Known rows, with every step that occurs:
zorirof -> zemed -> dilit -> kurun -> lamo: [-24.5  -9.8 -62.9 -51.7  12.5  23.0 -26.8 -11.7  21.6  16.4  23.8  12.0
   0.5   1.3  19.5   2.0 -26.4  -1.2   9.5 -33.1  14.1  -7.4]
sopog -> kurun -> lamo -> zemed: [ -4.4   0.7 -31.3 -23.6  11.5  17.8 -24.1  -2.2  12.7  38.9  24.8  21.1
   2.5   0.1  14.7  -5.5 -14.1   1.3 -10.5 -35.5  12.1 -11.4]
sopog -> zemed: [ -4.2  17.3 -24.7  -6.8  -6.1  10.9  -7.5  11.9   8.9  23.3   2.0  13.0
   1.5   0.4  10.9  -1.8  -4.7  18.0   8.7  -0.4  -3.5  -1.0]
kurun -> lamo: [-13.1  -4.0 -10.8 -17.2  -4.6   9.7 -10.5  -9.2   2.6  17.6   6.8  -4.3
  -5.4  -1.4  11.0  -0.1  -2.0  -6.1   5.6 -20.7   8.4  13.7]
dilit -> lepa -> sopog -> kurun -> lamo -> zemed -> zorirof: [  1.6  -6.1 -25.2 -19.3  21.9  38.5 -34.6 -21.1   6.7  71.5  18.8  33.5
   6.8 -28.0  30.6   7.9 -14.5 -21.3  -6.1 -26.7  19.8 -19.1]
dilit -> lepa -> sopog: [  4.6   7.9  -7.8  11.3   5.3   7.9 -14.4 -15.6 -17.3  34.1  -5.6 -12.3
  -4.2 -23.7   8.9  10.7  -7.5 -24.1   6.6  -6.1  -0.6 -13.2]
sopog -> kurun -> lamo -> zemed -> dilit: [-16.0  -9.2 -55.4 -34.4  17.6  25.6 -34.7 -10.8  21.3  35.3  27.8  13.8
   2.7   2.2  11.3  -1.9 -21.4  -1.0  10.3 -19.9  -7.5 -19.7]
sopog -> zemed -> dilit: [-14.8   6.4 -49.4 -18.3   0.7  19.8 -20.8   2.2  17.4  21.5   7.0   5.9
   2.3   3.1   7.8   1.4 -12.5  14.2  27.6  11.0 -22.0 -11.2]
zorirof -> zemed -> sopog -> lepa: [ -4.8  15.7 -67.6  -0.9   4.7   2.8  -2.3   0.6  -9.2  28.8   2.1  11.3
  -4.2 -30.9  14.4 -14.4  -4.4 -10.5   4.2 -15.3  14.6 -29.3]
zorirof -> zemed: [ -4.7   5.5 -29.5  -6.7  12.0  -6.6   3.0  -1.0   4.4  -1.9   1.5  14.5
 -10.2  -2.1   3.7  -8.5  -3.0  13.2 -10.8 -14.5  11.6 -20.0]
kurun -> lamo -> zemed -> sopog: [-16.3   6.3 -54.8 -11.7  15.4  22.0 -23.3 -12.4   6.1  51.4  14.8   8.6
  10.7 -10.3  14.1 -19.3  -3.8  -9.5   3.0 -20.9   0.0  -4.7]
zorirof -> zemed -> dilit -> lepa: [-10.8   3.6 -51.7  -5.4  -4.4  11.4 -13.7 -13.3  -5.4  15.7  12.1  14.3
  -7.2 -10.9   2.4  -0.7 -11.9   1.2  11.7  -7.0 -10.8 -30.5]
sopog -> kurun -> lamo: [  0.7 -10.3 -11.6 -26.3  12.4  10.1 -19.3   1.2  10.5  22.5  16.7   5.6
  -1.8  -7.1  17.7  10.4  -8.0  -4.0  -6.2 -34.6  32.8   4.6]
kurun -> lamo -> zemed -> sopog -> lepa -> matoto: [-30.7   8.4 -42.3  -5.8   0.9  33.8 -20.5   0.1  -5.3  63.2   3.9 -11.9
   9.7 -28.3  13.7 -15.0 -23.3 -18.2  22.2 -46.1  -6.5 -18.9]
zorirof -> zemed -> dilit: [-14.9  -4.1 -53.4 -19.3  16.5   4.1 -10.6 -10.2  13.8  -1.3   6.6   7.2
  -8.0   0.5   1.9  -5.2 -11.8  10.3   9.4  -1.7  -7.4 -28.1]
dilit -> kurun -> lamo -> zemed: [-15.7   4.0 -37.1 -32.9   1.7  25.7 -24.0  -6.7  13.0  34.2  27.0  21.8
  10.7   6.9  14.9 -10.2 -21.9  -3.4  -4.2 -31.3   1.0  -1.3]
dilit -> lepa: [  2.4   7.1  -3.5  12.0 -18.5   7.4  -5.2  -3.2 -17.5  17.0   5.9   7.9
   1.0 -11.3   1.1   3.8  -1.9  -7.9   2.1  -4.9  -3.7  -4.2]
dilit -> lepa -> lamo -> kurun: [  2.5  -7.2  -5.0  -8.5   1.3  35.4 -17.2  -0.9   0.5  20.6   2.8  12.6
  16.2 -23.3  15.9  18.3 -14.2 -21.1  12.7 -26.1  10.5 -13.0]
zemed -> lamo -> kurun: [ -9.7 -11.5 -21.0 -29.6   7.4  35.1  -6.7   9.3  18.0   4.6   8.4  23.0
  20.8  -6.5  22.8   0.9  -5.5 -12.5   3.9 -12.2  15.5  -3.3]
lamo -> zemed: [ -5.8  10.0 -20.4  -0.2   1.6   8.0  -7.1  -3.9   3.5  19.1  10.1  16.6
   4.1   6.2  -1.5 -15.4  -7.1   4.7  -5.0  -5.1 -17.4 -15.3]
dilit -> lepa -> lamo: [-13.5  -4.9   4.1  12.3 -12.2  23.7 -14.2  -7.5 -12.4  21.5  -9.6  -2.2
   0.7 -17.9  -0.3  18.8  -8.4 -12.2  22.7 -12.9  -9.0  -8.7]
lepa -> sopog -> kurun -> lamo: [  1.5  -8.7 -16.5 -25.9  29.2  10.8 -27.2  -8.2   9.3  37.1   7.7 -10.4
  -6.5 -17.8  24.3  17.0 -11.9 -17.5  -2.3 -36.2  35.6  -2.9]

Rows:
[-13.1  -7.3 -45.2 -34.9  16.5  29.7  -3.6   8.3  21.5   3.1  10.3  35.2
  11.8  -8.0  25.1  -5.5  -7.8  -1.3  -5.8 -24.2  24.7 -19.8] | zorirof -> zemed -> lamo -> kurun
[ -5.2   9.8 -45.0   3.2  18.4  13.4 -14.9  -4.9   3.7  36.2   9.0  12.4
  14.8 -10.0   5.5 -19.6  -1.9  -5.1  -0.8  -3.9  -7.4 -15.6] | lamo -> zemed -> sopog
[ -3.7  -5.3 -55.3 -28.6  34.4  10.3 -24.3  -0.7  13.7  36.6  17.9  13.2
  -0.1 -21.0  26.0  -0.2  -6.4  -1.9 -10.9 -45.9  48.2 -11.9] | zorirof -> zemed -> sopog -> kurun -> lamo
[-24.5  -1.3 -58.8 -51.6  -0.5  34.9 -35.2  -1.9  25.1  35.2  23.9  10.3
   8.8   3.6  24.2   6.7 -27.7   2.7  23.4 -20.9   2.7   6.3] | sopog -> zemed -> dilit -> kurun -> lamo
[ -4.7   5.7 -54.4  -3.2  27.0  -0.3  -6.2  -3.1   5.0  17.9   1.7  10.2
   2.3 -17.5   9.8 -13.7   0.9   3.3  -6.9 -14.0  18.9 -19.8] | zorirof -> zemed -> sopog
[ -1.7  -3.7  -9.7  -7.2  10.5  24.4  -7.6  -9.9  12.1  27.8   8.8  37.4
  11.7  -4.4  10.0  -8.1  -3.4  -0.2  -5.4   6.6  -6.6 -13.2] | lamo -> zemed -> zorirof
[-20.6 -13.4 -41.1 -47.5   4.0  27.1 -29.2 -10.4  18.1  18.1  23.0   1.0
   8.0   2.7  16.0   8.4 -23.8 -10.6  17.1 -20.7   4.7   7.3] | zemed -> dilit -> kurun -> lamo
[-18.2   4.4 -52.4 -12.3   8.8  28.9 -38.1 -32.5  -4.9  60.7  10.8  -8.0
  -5.0 -18.8  14.2   2.4 -20.9 -27.2  23.0 -15.6 -21.2 -22.3] | kurun -> lamo -> zemed -> dilit -> lepa -> sopog
[-15.2  15.8 -67.3  -7.9  -5.8  22.0 -18.0  -7.9  -7.4  58.7  14.2   9.7
   2.9 -25.0  18.0 -19.2  -9.5 -21.6  12.9 -22.6  -2.7 -14.7] | kurun -> lamo -> zemed -> sopog -> lepa
[-23.5 -11.9 -18.1   2.2  -6.6  31.8 -25.9 -15.1  -5.1  21.9  -5.6  -8.1
   1.2 -15.8  -1.5  20.9 -16.2 -13.2  38.3  -3.8 -23.7 -16.1] | zemed -> dilit -> lepa -> lamo
[-12.8   2.1 -41.3 -34.9   1.4  43.7 -13.1  19.1  25.2  24.1  10.1  33.7
  21.7  -6.5  31.8  -0.1  -9.6   1.9  11.3 -12.0  12.7  -4.4] | sopog -> zemed -> lamo -> kurun
[ 10.1   2.2 -41.4  -6.5  34.5  13.0 -23.0   6.8  10.8  38.0  18.9  21.9
  17.4 -14.9  12.8  -5.7  -7.7  -2.2 -14.3 -18.5  20.8 -25.1] | lamo -> zemed -> sopog -> kurun
[ -1.3 -12.1 -19.0 -28.5  20.0  32.6 -23.9  -8.7  20.2  46.3  22.1  41.7
   9.6  -9.7  24.9   0.3  -9.3  -3.1 -10.4 -21.4  20.3  -9.5] | sopog -> kurun -> lamo -> zemed -> zorirof
[-12.5  -5.8 -57.5 -38.2  18.2  14.9 -18.1  -3.0  19.8  -1.5  18.8  17.7
   6.0   3.1   9.3   1.8 -26.2   5.8   3.7 -11.9   5.6 -23.7] | zorirof -> zemed -> dilit -> kurun
[ -0.3 -11.1 -23.7 -27.5  36.0  33.1 -31.0 -18.2  19.0  58.9  14.4  28.0
   5.9 -20.1  29.9   6.8 -14.4 -15.8  -7.0 -22.4  22.6 -15.8] | lepa -> sopog -> kurun -> lamo -> zemed -> zorirof
[-36.7  -2.5 -27.9 -10.0  -6.4  40.9 -31.4 -12.3  -1.0  51.4  13.0  -9.2
   7.1 -10.4   3.0  -2.9 -29.1  -7.6  29.2 -37.6 -30.1 -20.3] | kurun -> lamo -> zemed -> dilit -> lepa -> matoto
[-24.7 -10.1 -44.9 -31.5  13.5  38.9 -33.4  -7.9  22.7  19.0  15.4  12.4
  17.1   3.8   4.6   8.1 -35.2  -4.7  23.4  -9.7 -21.5 -22.8] | lepa -> lamo -> zemed -> dilit -> kurun
[-25.2  -8.3 -30.1 -16.7   6.3  42.2 -38.9  -3.5   4.3  55.4  20.4  -0.9
   9.6 -15.6   8.2   5.7 -34.0  -6.6  19.5 -48.7 -10.6 -27.7] | sopog -> kurun -> lamo -> zemed -> dilit -> lepa -> matoto
[ -8.5  -1.0 -41.9 -23.4   1.0  51.1 -32.4   1.5  14.2  38.1   8.2  18.0
  17.7 -20.9  22.7  19.2 -24.8  -9.5  33.5 -18.1  -5.5 -21.5] | sopog -> zemed -> dilit -> lepa -> lamo -> kurun
[ -0.3  -0.6 -38.6   2.8  24.0  30.5 -34.1   2.4   0.2  54.9  12.6  20.3
  17.4 -28.8  12.6   8.3 -13.9 -11.6   2.6 -28.5  13.6 -31.0] | dilit -> lepa -> lamo -> zemed -> sopog -> kurun
[-19.3   0.9 -39.7   5.1  22.2  27.4 -23.0  -8.7   6.2  41.3  -2.7   4.3
  14.8 -16.0   4.4  -5.7  -8.7  -8.2  15.4 -10.7 -11.8 -18.6] | lepa -> lamo -> zemed -> sopog
[ 11.2  -6.1 -28.6  -8.5  26.8  14.5 -32.4  -9.1  -0.2  35.7   9.6  -4.6
  -0.7 -25.4  14.3  23.5 -18.3 -21.7   7.0 -12.9  13.4 -29.8] | zemed -> dilit -> lepa -> sopog -> kurun
[-20.8   3.0 -53.5   0.9   9.3  19.2 -12.2  -3.6  -4.3  31.2 -13.2   0.6
  -4.8 -34.5  11.9   3.2 -11.7 -14.1  24.4 -22.5   7.4 -30.4] | zorirof -> zemed -> sopog -> lepa -> lamo
[-11.6  -7.0 -18.9 -35.5  -1.2  19.1 -18.5  -3.3  10.4  17.5  18.9   5.9
   7.4   0.7  18.1   5.9 -16.8  -9.4   0.8 -30.7  20.3  16.0] | dilit -> kurun -> lamo
[ -1.2  11.4 -42.9   5.0  -4.0   8.1  -4.8   2.0 -12.3  30.9   0.3  -0.3
   3.4 -29.1  11.1  -7.2  -2.2 -21.0  12.5  -4.3   4.3 -13.3] | zemed -> sopog -> lepa
[-27.1   0.9 -36.2  -2.4 -11.6  39.9 -30.4  -6.5   1.3  38.9  -4.3   1.8
   1.9 -15.4   6.6  20.2 -19.2  -0.7  45.3  -3.6 -26.4 -17.4] | sopog -> zemed -> dilit -> lepa -> lamo
[-20.1   0.0 -14.7   1.6   5.9  23.3 -16.1  -7.3   6.9  23.8  -3.8   8.2
   3.2  -0.3  -1.9  -0.1 -13.5   0.9  14.1 -12.3 -21.5 -18.5] | lepa -> lamo -> zemed
[-30.7   7.0 -41.4 -16.1   6.7  33.3 -18.0   4.9  13.3  39.5  -9.8   5.3
   2.6  -8.7  23.8   5.3  -7.7  -1.1  23.8   1.7  -4.3  -6.3] | lepa -> sopog -> zemed -> lamo
